What can hang from each mark
ziparek: pubu
binu: luguvag pubu
luguvag: binu lirub
lirub: luguvag pubu
pubu: binu mifa ziparek
tutiz: mifa
mifa: pubu tutiz

Every row comes from one small tree of marks. Brackets hold a mark, then the marks that hang from it, in alphabetical order. Every link used is in the known rows. Which tree was each row made from?
Known rows
(lirub luguvag pubu): [ 25.7  -6.3  25.9  -7.1  34.0  47.0  22.2  -9.9   1.3  -7.3  19.7 -42.6
 -10.8 -36.7  35.7 -48.2  25.8  -4.6 -32.9]
(mifa (pubu (binu luguvag) ziparek) tutiz): [  7.2 -14.2   3.8  43.1 -14.9 -23.7 -16.1  49.5  -9.3  11.2  41.4 -25.7
 -15.4  -2.4  10.1  33.8 -17.6   3.7 -16.4]
(binu (luguvag (lirub pubu))): [ 37.7  19.8  -2.4  16.2  15.3   8.0 -17.2 -22.5   3.2  -1.6   9.8 -21.9
 -23.5 -20.4 -33.5  -1.0  24.2  21.6  -9.5]
(tutiz (mifa pubu)): [-21.2 -31.5  13.8  17.5  13.3  69.4 -35.2  39.3 -46.3  31.9  16.2  17.6
  79.4  42.6  37.2 -18.4 -16.7  10.1  23.7]
(luguvag (lirub (pubu mifa ziparek))): [ 15.8  38.3  -2.2 -23.1  30.5  -6.7  12.5 -57.3  16.9 -10.1 -14.6  -7.6
   2.4  21.9 -17.1 -16.8  -2.2   0.7  15.2]
(luguvag lirub): [ -6.8 -13.1 -15.6  11.5  11.5  43.2 -16.1 -28.1   1.6   7.6  14.8  33.3
  14.1  34.2 -12.6   6.2  -4.4  23.5  16.8]
(mifa (pubu binu ziparek) tutiz): [ -4.7 -23.2   4.5  38.5  -9.9  -8.3 -10.5  42.6 -12.5  16.6  39.3  -6.7
   1.5  21.1  25.4  27.1 -33.6  -3.3  -7.3]
(binu (luguvag lirub) (pubu (mifa tutiz) ziparek)): [  3.3  50.9  -3.2   3.3 -21.6 -67.8 -12.3 -21.4   5.9 -17.6 -34.3   9.5
 -27.8 -36.2 -41.5  23.8  13.0  21.9  15.1]
(ziparek (pubu binu)): [ 14.1 -14.0 -18.6   5.3  -5.9  14.3 -12.5  -0.3  16.6  -1.1  -5.1   0.7
  -2.7 -32.9 -24.4  16.2   3.3  -7.0 -11.1]
(ziparek (pubu (binu luguvag))): [ 25.9  -3.7 -18.5  10.6 -10.6  -0.5 -20.4   5.0  17.7  -5.6  -4.3 -18.1
 -17.8 -57.0 -41.2  21.9  17.8   1.8 -19.8]
(lirub luguvag): [-22.1 -37.5   5.6  -4.5  10.3  62.2  12.4  11.6  -6.1  -6.5  28.7  -2.6
  17.8  -3.0  33.6 -15.7  21.4  12.4 -17.6]
(ziparek (pubu (binu (luguvag lirub)) (mifa tutiz))): [ 21.2  13.5   2.3 -21.7  -7.0 -21.1 -11.6 -17.2  23.8  -4.4 -18.0   2.9
 -29.7 -32.5 -40.5  -3.1   4.0  -2.0  10.1]
(tutiz (mifa (pubu (binu luguvag)))): [ -8.0 -27.8   1.6  15.4  -6.0  36.8 -34.0  36.9 -41.2  23.4  20.6  -3.8
  42.7   8.0  22.4  -7.5  -3.6  14.0   7.6]
(pubu (binu luguvag) mifa): [-43.8   8.7 -16.5 -59.6 -19.7  -8.8  18.2   9.2   7.7 -11.2 -20.5  11.7
  43.5  20.3  -3.3   6.7  24.7  -4.0  -2.4]
(tutiz mifa): [-36.3 -47.4  -6.9   0.1   1.5  53.5 -13.7  21.7 -51.0  24.7   1.0  45.3
  23.4  36.6  16.9 -10.2 -12.5   8.9  32.3]
(mifa tutiz): [-32.2 -51.9   8.6  18.9  -4.2  35.9  -0.8  37.9 -28.0  26.6  20.2  54.6
 -10.7  43.5  14.7   6.0 -20.9  -3.5  18.7]
(lirub (pubu (mifa tutiz) ziparek)): [ -7.2  22.5  17.2 -31.1  25.3 -20.9  31.9  -5.0  -1.2  -1.9 -23.9  -3.5
  -3.0  25.2  10.5 -18.5 -11.0 -26.9  11.8]
(lirub (luguvag binu) (pubu ziparek)): [ 39.4   7.6  14.7  15.7  12.7 -11.3  37.5 -24.2  20.5 -36.4  -7.7 -60.7
 -69.9 -78.1  13.4 -29.6  33.4  -7.1 -43.7]

Which tree is each row?
[  6.6  31.2   6.4 -52.3   8.5 -13.9  23.2 -10.5  10.9  -7.3 -23.7 -24.9
  16.6  -6.0   1.9 -25.3  24.0 -19.9 -16.7]
(lirub (pubu (binu luguvag) mifa))
[ 32.9   7.5  -5.5  -6.2   5.0  -3.1  10.3  -3.8   2.3  -0.5   1.9 -34.6
 -26.4 -32.0  -5.8  -7.4  21.9  -8.5 -32.7]
(lirub (pubu (binu luguvag)))
[-57.0  10.4 -35.6 -56.9 -15.3 -35.4  40.0  -7.9  12.8 -21.3 -25.2  10.7
  23.5  36.3   1.6  26.1  -5.7 -12.3   5.4]
(pubu binu mifa ziparek)
[-37.2  22.6   0.3 -12.7 -20.4 -34.4  10.5   8.1  -5.1  -4.2 -41.3  36.2
  24.4   4.6   2.2  16.5  -7.8  -5.6  19.0]
(binu (pubu (mifa tutiz) ziparek))
[-17.3 -23.8 -10.6  17.6  -3.7  19.7 -18.7  26.7 -38.2  17.0  16.5  -5.4
  31.9  18.1  27.1   5.0 -22.3   8.8  12.1]
(tutiz (mifa (pubu binu ziparek)))
[ 21.1  37.4 -14.0 -29.3  16.4 -23.9  18.9 -63.9  22.0 -16.0 -11.8 -13.6
 -19.0   5.3 -17.3 -10.7  -3.7  -2.3   4.2]
(luguvag (lirub (pubu binu mifa ziparek)))
[-12.3 -20.6  17.8  46.8   8.8  15.7 -20.0  52.4 -17.4  22.9  34.6   2.0
  31.8  40.5  27.6  20.1 -30.4   0.4   6.0]
(mifa (pubu ziparek) tutiz)
[  5.5 -24.8  20.2  35.7 -12.3  12.9 -27.7  56.2 -15.6  25.6  43.7  -6.7
  15.8   8.9  22.5  10.9  -8.9   3.7 -14.1]
(mifa (pubu (binu luguvag)) tutiz)
[ 22.2 -19.8  17.7  39.2  -8.4  10.4 -36.2  31.6  -9.6  23.2  48.6  -7.5
  -0.1   3.4   9.7   7.2 -13.0  12.3  -8.0]
(mifa (pubu (binu (luguvag lirub))) tutiz)
[ -7.7  -4.7   5.7 -29.3  -5.9  -1.4   1.1   3.7  17.3   4.4 -22.9  21.7
   6.1  -4.4 -13.6  -8.4  -6.7 -21.4  12.8]
(ziparek (pubu binu (mifa tutiz)))
[-15.2  -1.6  19.7 -22.7  13.5  20.4  -7.2  11.1  12.2   8.5 -27.6  28.6
  35.5  14.2 -11.8 -15.2  -6.1 -16.3  26.8]
(ziparek (pubu (mifa tutiz)))
[ 33.9 -13.0  12.3 -18.6  14.5  21.0  29.4 -19.3   6.0 -14.3  24.3 -50.7
 -37.6 -56.2  36.8 -42.0  25.5  -9.5 -46.9]
(lirub luguvag (pubu binu))
[-54.4  -9.5 -18.9 -43.0 -22.4 -47.8  42.0   5.1  -0.2  -9.3 -15.4  29.1
 -21.9  38.7   6.4  19.8 -21.3 -18.0  16.4]
(pubu binu (mifa tutiz) ziparek)
[ 22.5  22.1  -4.6 -20.2  12.4 -32.9  16.3 -55.7  10.9  -7.9  -4.4  -0.4
 -49.4   5.4 -13.5 -14.9 -12.7  -6.4  10.7]
(luguvag (lirub (pubu binu (mifa tutiz) ziparek)))
[ 16.5  28.3   9.1 -28.1  33.6  23.2   2.0 -51.0  12.4   1.4 -12.2   7.9
  29.0  28.9  -6.0 -34.7   4.1   0.3  17.1]
(luguvag (lirub (pubu mifa)))
[ 47.1  14.0   5.7  25.2   5.3   4.9  -2.0 -53.2  23.0 -12.0 -21.1   4.4
 -40.6 -29.6 -23.8 -27.6  20.3   3.7  -5.6]
(luguvag binu (lirub pubu))
[ 16.9  14.1 -20.7  32.6  -3.5 -13.1 -22.5   6.8  11.8  -5.4  31.4 -46.9
  24.3  -7.6  -9.3  38.3   1.1  20.7 -22.6]
(mifa (pubu (binu (luguvag lirub)) ziparek))
[  7.1  32.0   0.4  19.2 -33.5 -52.1  -1.4 -45.9  22.5 -25.4 -54.3  38.3
 -39.5 -32.2 -31.6   1.4   8.5   9.8  18.2]
(luguvag (binu (pubu (mifa tutiz) ziparek)) lirub)
[-60.6  -1.6  -2.1 -33.3   0.1 -16.9  30.9  17.1  -7.4  -1.9 -19.8  37.1
  17.0  64.2   7.6  12.9 -20.8 -12.5  32.5]
(pubu (mifa tutiz) ziparek)
[ 22.6  -5.8   2.0  48.3 -11.9 -28.1 -24.5  24.0  -5.7   9.2  45.6 -23.9
 -30.5  -6.7  -2.1  30.8 -20.7  13.8 -10.7]
(mifa (pubu (binu (luguvag lirub)) ziparek) tutiz)
[ -8.3  10.7 -14.9  38.7 -38.9 -30.6   3.2   1.0  14.0 -21.7 -51.3  19.9
 -12.8 -47.7 -17.4  28.0  23.4   2.8 -13.2]
(luguvag (binu (pubu ziparek)))
